In the rows, zero is written as 128.
Known rows, with every step that occurs:
sopag -> mise -> bosi: [115  98 145  86 126 129 136 156 169 105 178 130 115 101 136  91 130 123
 106 128 137 130  98  99 143 121 135  93 115 125 138 112 141 161 126 113]
zami -> lenag: [124 118 142 111 133 127 148 151 168 150 144 152 127  93 133 154 125  97
 150 118 145 132 110 115 140 107 123  91 103 164 144 114 186 173 141 109]
nadod -> gine: [120 115 146 101 139 128 137 143 119 133 115 151 127  94 142 101 142 199
 171 115 150 133 111 121 157 120 130 105  92 159 147 123 130 168 132 124]
gine -> zafeb: [127 115 146 112 126 138 108 170 118 153 100 100 124  87 144 112 165  85
 138 120 154 137 120 142 161 120 132  87  96 155 141  76 137 162 126 129]
ruveb -> vomun -> gubin -> lenag -> sopag: [127 102 143 124 107 117 127 139 154 149 110 212 130  94 134  52 106 135
 139 135 138 132  99 134 113 140 117  64 113 183 152  79  70 120 118  72]
ruveb -> lenag -> sopag -> zafeb -> bosi: [117 122 134 111 106 122 128 157 172 141 102 131 121 114 120  97 115 148
 145 144 131 134 115  85 121  98 129  90 103 171 150 175 108 137 117  98]
gubin -> lenag -> sopag -> zafeb -> bosi: [113 122 136 103 125 125 126 153 161 143 112 208 121 116 131  60 113 152
 140 138 135 135 115  94 109 124 126  84 103 160 151 216  87 132 120  73]
gubin -> lenag -> sopag -> mise -> bosi: [112  97 144  81 122 118 137 137 185  90 193 191 116 108 135  54 120 154
 118 132 132 131  96 111  91 132 129  81 124 128 148 145  78 159 118  80]
mise -> sopag: [121 112 149 101 134 136 137 150 134 114 125 138 124  99 130 108 129 120
 111 119 150 129 104 132 175 126 123  99  93 164 143 112  82 140 130 123]
mise -> sopag -> zafeb -> zami -> lenag: [134 134 132 122 129 134 130 153 124 129 162 158 131 114 131 183 122 144
 124 119 139 129 119 163 101 104 121 103 102 157 136 205 144 104 144 113]
zafeb -> zami: [125 110 142  97 129 123 126 148  90 178  94 130 121  93 134 109 141  84
 145 116 145 133 125 161  77 115 129  97  98 162 138 136 137 166 137 114]
vomun -> gubin -> lenag: [125 110 146 122 130 125 143 159 135 159 119 210 119  83 139  59 135 109
 144 121 144 134 105 125 125 114 127  79  83 166 149  71 136 140 132  79]
ruveb -> lenag: [126 114 145 107 113 125 144 169 144 150 113 136 116  88 125 104 138  81
 147 131 145 134 110 122 134  90 127  93 104 177 150 101 153 173 131 111]
lenag -> gubin: [119 130 145 126 136 124 141 142 116 174 102 136 123  84 130  72 128  81
 136 126 149 134  93 114 142 141 127 107  79 159 151 104 119 166 136  92]
ruveb -> vomun -> gubin -> lenag: [133 110 146 122 109 127 128 163 142 161 117 219 128  90 139  62 114  97
 134 129 140 133 101 132 142 122 121  72 112 180 149  81 130 119 128  77]
sopag -> zafeb -> zami -> lenag: [132 133 131 122 129 127 135 156 121 170 137 158 130 104 133 172 125 113
 152 119 139 132 125 156  68  98 127  97 104 157 136 199 201 131 144 103]
zami -> zafeb -> bosi -> mise: [128 104 133  68 118 125 109 122 139 252  80 143 124  89 129 160 122 115
 128 128 142 129 110  98 163 121 132  95 103 162 160 103 134 170 111 111]
gine -> nadod: [123 116 137  99 125 122 145 131 123 189 104 143 124  87 144 106 109  60
 132 121 147 130 118 120 147 121 127  68 101 158 130 112 145 169 130 131]
mise -> sopag -> zafeb: [122 127 147 120 132 141 143 168 123 111 122 153 126 103 127 107 115 146
 108 125 148 128 104 132 169 123 126 100  90 154 140 165  98 101 128 117]
gubin -> vomun: [120 106 152  96 130 129 138 157 126 151  97 100 120  88 130  85 141  95
 128 120 151 131 108 139 144 113 122 117  88 162 140 115 134 180 128  86]
nadod -> gine -> zafeb -> bosi -> mise: [132 116 134  87 121 135  82 137 104 208 106 111 128  96 153 129 172 192
 160 122 142 136 130 110 183 118 134  99  99 160 140 111 128 167 133 141]
vomun -> gubin: [122 103 146 126 132 130 144 153 129 160  90 141 120  83 135  88 134 112
 143 118 147 132 103 116 152 117 131  83  74 162 144  37 140 140 129 106]
lenag -> sopag -> zafeb -> bosi: [110 116 133 109 126 129 127 147 153 144  89 135 124 113 127  83 109 161
 136 137 138 132 116  89 133 128 129  89  96 155 145 183  95 134 117 101]
lenag -> gubin -> vomun: [120 125 150 117 133 120 137 144 110 169 107  94 123  85 129  67 133  81
 127 129 150 133  92 130 144 135 121 131  72 162 149 110 112 179 135  62]
mise -> bosi -> zafeb -> sopag: [116 110 146  74 129 116 116 149 141  81 173 134 120  49 132 100 109 104
 112 128 143 130 104 142 226 127 114  92  99 164 142  78 123 133 121 113]
nadod -> gine -> zafeb -> zami -> lenag -> sopag: [134 117 128 115 130 123  89 124 117 131 140 107 137 109 152 184 165 223
 191 116 141 138 136 172  76 119 126  93 105 160 143 128 111 163 134 130]
lenag -> sopag: [113 103 146 102 130 124 141 133 141 136  92 129 123  92 127  82 123 130
 144 123 148 131 109 124 119 136 124  85  96 163 149 103  81 168 120 108]
gubin -> lenag -> sopag -> zafeb: [119 126 143 117 127 125 147 154 138 134 111 216 127  97 128  57 113 149
 144 130 143 132 108 133  88 130 124  82 101 158 151 191  93 130 119  75]
nadod -> gine -> zafeb -> sopag -> mise: [128 104 142  85 125 136  86 167 110 131  94 102 125 121 149 135 168 207
 150 115 143 134 118 160 244 120 136 102 104 107 129 127 132 100 126 136]
lenag -> sopag -> mise -> bosi: [108  91 143  84 124 119 136 135 179  90 169 123 118 108 131  80 120 162
 107 130 134 129  96 101 117 136 132  84 116 125 142 108  82 161 115 107]
nadod -> gine -> zafeb -> sopag: [126 120 141 100 133 135  84 163 111 137 107 109 128  94 153 118 172 185
 170 116 151 135 121 164 251 122 133 101  90 151 135 122 122 115 126 140]
zami -> zafeb -> sopag -> mise -> bosi: [118  92 139  65 122 122 105 147 185 131 152 134 121 104 132 147 118 135
 103 128 138 125  89 131 231 126 138  97 113 117 149 123 130 110 100 110]
nadod -> gine -> zafeb -> sopag -> mise -> bosi: [123 106 139  81 127 131  78 163 149  87 182  99 123 109 158 116 165 216
 135 122 137 133 108 142 249 123 140 100 111 114 131 127 123 109 122 138]
zami -> lenag -> sopag -> mise -> bosi -> zafeb: [119  98 138  77 122 113 139 121 188  48 200 136 130  86 125 163  95 181
 110 136 132 130 104 105 115 127 110  81 126 128 148  58 124 168 121  98]
zafeb -> zami -> lenag -> sopag: [125 109 132 104 129 114 129 121 138 158 129 132 127 102 130 156 124 125
 161 118 138 131 124 156  49 120 119  87 105 167 142 142 128 170 137 105]
mise -> bosi: [112 111 145  97 134 127 135 155 171 112 190 137 116  74 139  78 131 103
 123 124 145 130  98 103 150 121 132  92 102 167 143 109 130 178 126 116]
zafeb -> sopag -> mise: [117  96 146  77 125 126 127 166 130 153  88 127 119 113 129 111 130 103
 123 119 141 129 106 144 215 120 130  96 107 114 129 142 148 107 129 111]

Rows:
[129 105 135  71 119 132 103 118 142 209 112 141 127 102 127 172 117 140
  99 125 142 127 105 108 192 128 128 101  98 164 158 111  79 141 110 119]	zami -> zafeb -> bosi -> mise -> sopag
[127  88 140 108 100 119 128 142 156 140 105 206 129 121 132  66 103 157
 122 136 130 132  98 130 106 137 120  65 127 140 144  85  83 106 119  67]	ruveb -> vomun -> gubin -> lenag -> sopag -> mise
[121 124 134  91 114 121 126 135 132 212 112 214 122  98 129  67 108 143
 136 138 132 133 118 105  97 127 125  82 106 163 148 211  93 136 124  76]	gubin -> lenag -> sopag -> zafeb -> bosi -> mise
[123 125 136  97 120 131 128 149 115 229 101 152 121  93 130 106 120 119
 124 129 137 131 117  94 149 114 132  95  97 158 140 177 159 137 132 108]	sopag -> zafeb -> bosi -> mise
[131 113 138  90 117 141  83 142 114 189 122  97 121 102 142 131 161 114
 102 125 142 132 122 121 199 125 128  94  98 161 136 100  82 139 130 139]	gine -> zafeb -> bosi -> mise -> sopag
[128 120 143 109 134 139 102 157 109 130 108 114 128  94 152 120 169 190
 170 116 153 136 122 141 171 120 134  99  94 154 143  93 124 162 127 141]	nadod -> gine -> zafeb
[120  98 129  85 122 111 124 119 180 107 208 124 123 117 136 156 122 159
 125 126 125 129 110 132  44 120 127  87 127 131 136 146 127 165 132 103]	zafeb -> zami -> lenag -> sopag -> mise -> bosi
[115  89 142 105 121 116 138 136 185  91 186 193 118 104 138  43 120 175
 115 130 128 131  91 105  99 130 131  71 103 131 149  73  77 134 116  72]	vomun -> gubin -> lenag -> sopag -> mise -> bosi
[128  97 140  68 119 117 118 137 100  86 164 125 120  83 132 130 117 126
 100 124 135 131 121 150  76 118 117  96 122 122 139  82 132 161 129 111]	sopag -> mise -> bosi -> zafeb -> zami
[128 126 138 114 129 136 126 158  86 134 120 146 125 111 129 119 125 137
 114 119 144 129 118 172 103 117 126 104  92 156 135 195  98  99 133 118]	mise -> sopag -> zafeb -> zami
[117 126 140 107 131 141 122 167 146 121 129 142 123 121 130 108 120 150
 107 131 141 130 112  95 189 117 129 102  91 156 140 190  95 106 128 117]	mise -> sopag -> zafeb -> bosi
[118  95 145  69 117 114 135 127 156  48 187 194 124  84 128  74 101 165
 104 138 133 132 102 120  89 135 111  80 127 128 152  84  73 162 113  78]	gubin -> lenag -> sopag -> mise -> bosi -> zafeb
[124 114 140 101 125 140  89 170 140 160 100  89 118 103 146 112 166  86
 138 126 145 137 127 103 179 115 134  91  99 157 140 102 133 165 128 128]	gine -> zafeb -> bosi
[115  90 145  71 121 114 135 121 149  52 159 124 124  82 125 103 101 171
  99 135 136 130 103 112 118 139 114  84 117 126 147  51  78 163 112 104]	lenag -> sopag -> mise -> bosi -> zafeb
[125 125 136 110 124 120 130 146  97 156 109 209 124 105 130  71 119 138
 150 127 138 133 124 173  21 124 124  86 106 158 147 222  92 127 125  78]	gubin -> lenag -> sopag -> zafeb -> zami
[128  95 131  90 121 114 131 122 140 149 119 128 126 130 129 173 127 144
 145 121 132 130 123 151  41 117 122  89 120 124 136 146 137 154 137 101]	zafeb -> zami -> lenag -> sopag -> mise
[122 125 125 101 118 122 129 125 165 210 130 156 130 102 127 156 104 159
 138 133 131 132 115  87 121 118 124  84 104 164 145 183 144 140 133  95]	zami -> lenag -> sopag -> zafeb -> bosi -> mise
[123 105 141  84 129 125 110 147 146 180  72 140 127  88 128 151 119 104
 138 121 150 129 101 155 232 125 131  97  91 154 156 116 129 116 104 110]	zami -> zafeb -> sopag
[122 119 135 115 126 122 130 136  93 155  88 139 125 104 127 100 118 147
 147 125 140 132 124 164  48 128 127  89  96 155 140 185  94 128 123 104]	lenag -> sopag -> zafeb -> zami
[111  98 145  73 125 121 119 161 172 113 171 126 112 101 136  92 128 114
 105 125 134 128  96 125 220 123 136  95 111 120 131 142 138 116 126 112]	zafeb -> sopag -> mise -> bosi
[121 102 140  85 120 133  84 176 159 113 170  86 116 102 149 110 160 104
 105 126 137 132 106 144 239 123 138  89 112 113 128 111 136 110 120 127]	gine -> zafeb -> sopag -> mise -> bosi
[135 114 129 115 122 122  94 131 128 156 123  97 132 104 142 173 159 116
 161 118 141 135 135 175  66 119 123  83 108 161 138 110 123 163 133 120]	gine -> zafeb -> zami -> lenag -> sopag
[121 108 142  79 121 130 117 135 127 190 129 134 120 100 130 117 128 125
 100 127 140 127 112 102 183 124 125  99  96 168 141 131  86 146 135 121]	zafeb -> bosi -> mise -> sopag
[119 111 149  86 129 123 135 142 139  76 182 139 123  51 133  99 111 113
 112 127 145 131 107 115 148 126 113  91 102 165 149  47 126 179 122 115]	mise -> bosi -> zafeb
[124  94 142  75 101 110 134 132 166  49 174 121 120  85 117 114 104 162
 109 144 132 132 103 110 103 110 113  85 128 140 154  42  89 167 110 101]	ruveb -> lenag -> sopag -> mise -> bosi -> zafeb
[125 110 141  81 127 117 117 135 100  95 168 129 121  57 134 118 120 105
 118 123 141 132 121 155  84 120 114  94 106 168 144  80 125 177 128 116]	mise -> bosi -> zafeb -> zami
[121 109 139  78 120 124 122 138 124 233 104 135 116  87 132 103 133  94
 130 124 140 131 119  92 153 119 129  93 100 165 141 124 144 174 136 114]	zafeb -> bosi -> mise
[141 135 129 107 120 129 128 135  93 201 160 166 132 102 128 194 117 138
 116 119 136 128 119 173  92 107 121 100 103 163 136 197 151 106 148 113]	bosi -> mise -> sopag -> zafeb -> zami -> lenag
[116 124 138 109 128 135 127 170 144 160 100 143 120 109 132  98 121 123
 132 131 140 132 117  86 159 111 133  97  94 153 141 184 152 132 127 105]	sopag -> zafeb -> bosi
[120 100 144 124 128 119 143 135 144 142 107 201 121  91 134  49 124 145
 149 126 142 134 103 127 102 131 124  72  83 169 152  68  75 140 120  73]	vomun -> gubin -> lenag -> sopag
[122  98 147  72 123 123 135 146 139  67 170 134 122  77 130 113 109 136
  96 129 138 130 104 113 141 123 117  92 120 123 144  53 136 163 123 110]	sopag -> mise -> bosi -> zafeb
[129 128 144 107 124 138 141 149  95 181 124 166 128  87 125 119 115 141
  97 122 145 127 104 141 160 125 125  98  94 158 139 155 105 104 130 117]	bosi -> mise -> sopag -> zafeb
[122 116 138  98 131 139  84 156 133 137 113 102 124 113 156 118 175 198
 165 122 145 138 130 100 193 114 136 102  97 157 142 116 121 166 128 140]	nadod -> gine -> zafeb -> bosi
[134 108 144  86 124 120 124 136  60 138  88 135 126  68 127 132 120  95
 135 116 148 134 132 173  75 118 110  95 101 163 144  77 135 168 133 115]	bosi -> zafeb -> zami
[124 110 132  87 124 106 121 108 150  76 209 132 131  69 131 163 107 147
 134 129 134 131 120 149  54 124 107  84 113 173 148  84 113 181 129 106]	mise -> bosi -> zafeb -> zami -> lenag -> sopag
[126 131 141 127 134 119 143 136 150 167 148 108 129  88 131 129 126  87
 141 127 146 133  92 122 137 121 117 129  80 166 148 120 159 182 145  57]	zami -> lenag -> gubin -> vomun
[115 123 128 114 128 125 131 142 194 143 133 144 128 118 129 149 108 164
 147 135 133 132 117  80 128 116 125  88 101 161 145 188 140 138 128  95]	zami -> lenag -> sopag -> zafeb -> bosi
[133 117 136  87 124 140  76 132 107 165 139 111 128 109 151 139 168 220
 131 121 142 134 123 119 212 123 130 104  95 161 139 117  71 141 132 149]	nadod -> gine -> zafeb -> bosi -> mise -> sopag
[132  94 133  75 116 110 129 110 110 112 110 131 133 106 121 199 104 158
 135 123 135 131 131 164  40 120 105  87 122 122 141  90 133 157 133  98]	bosi -> zafeb -> zami -> lenag -> sopag -> mise
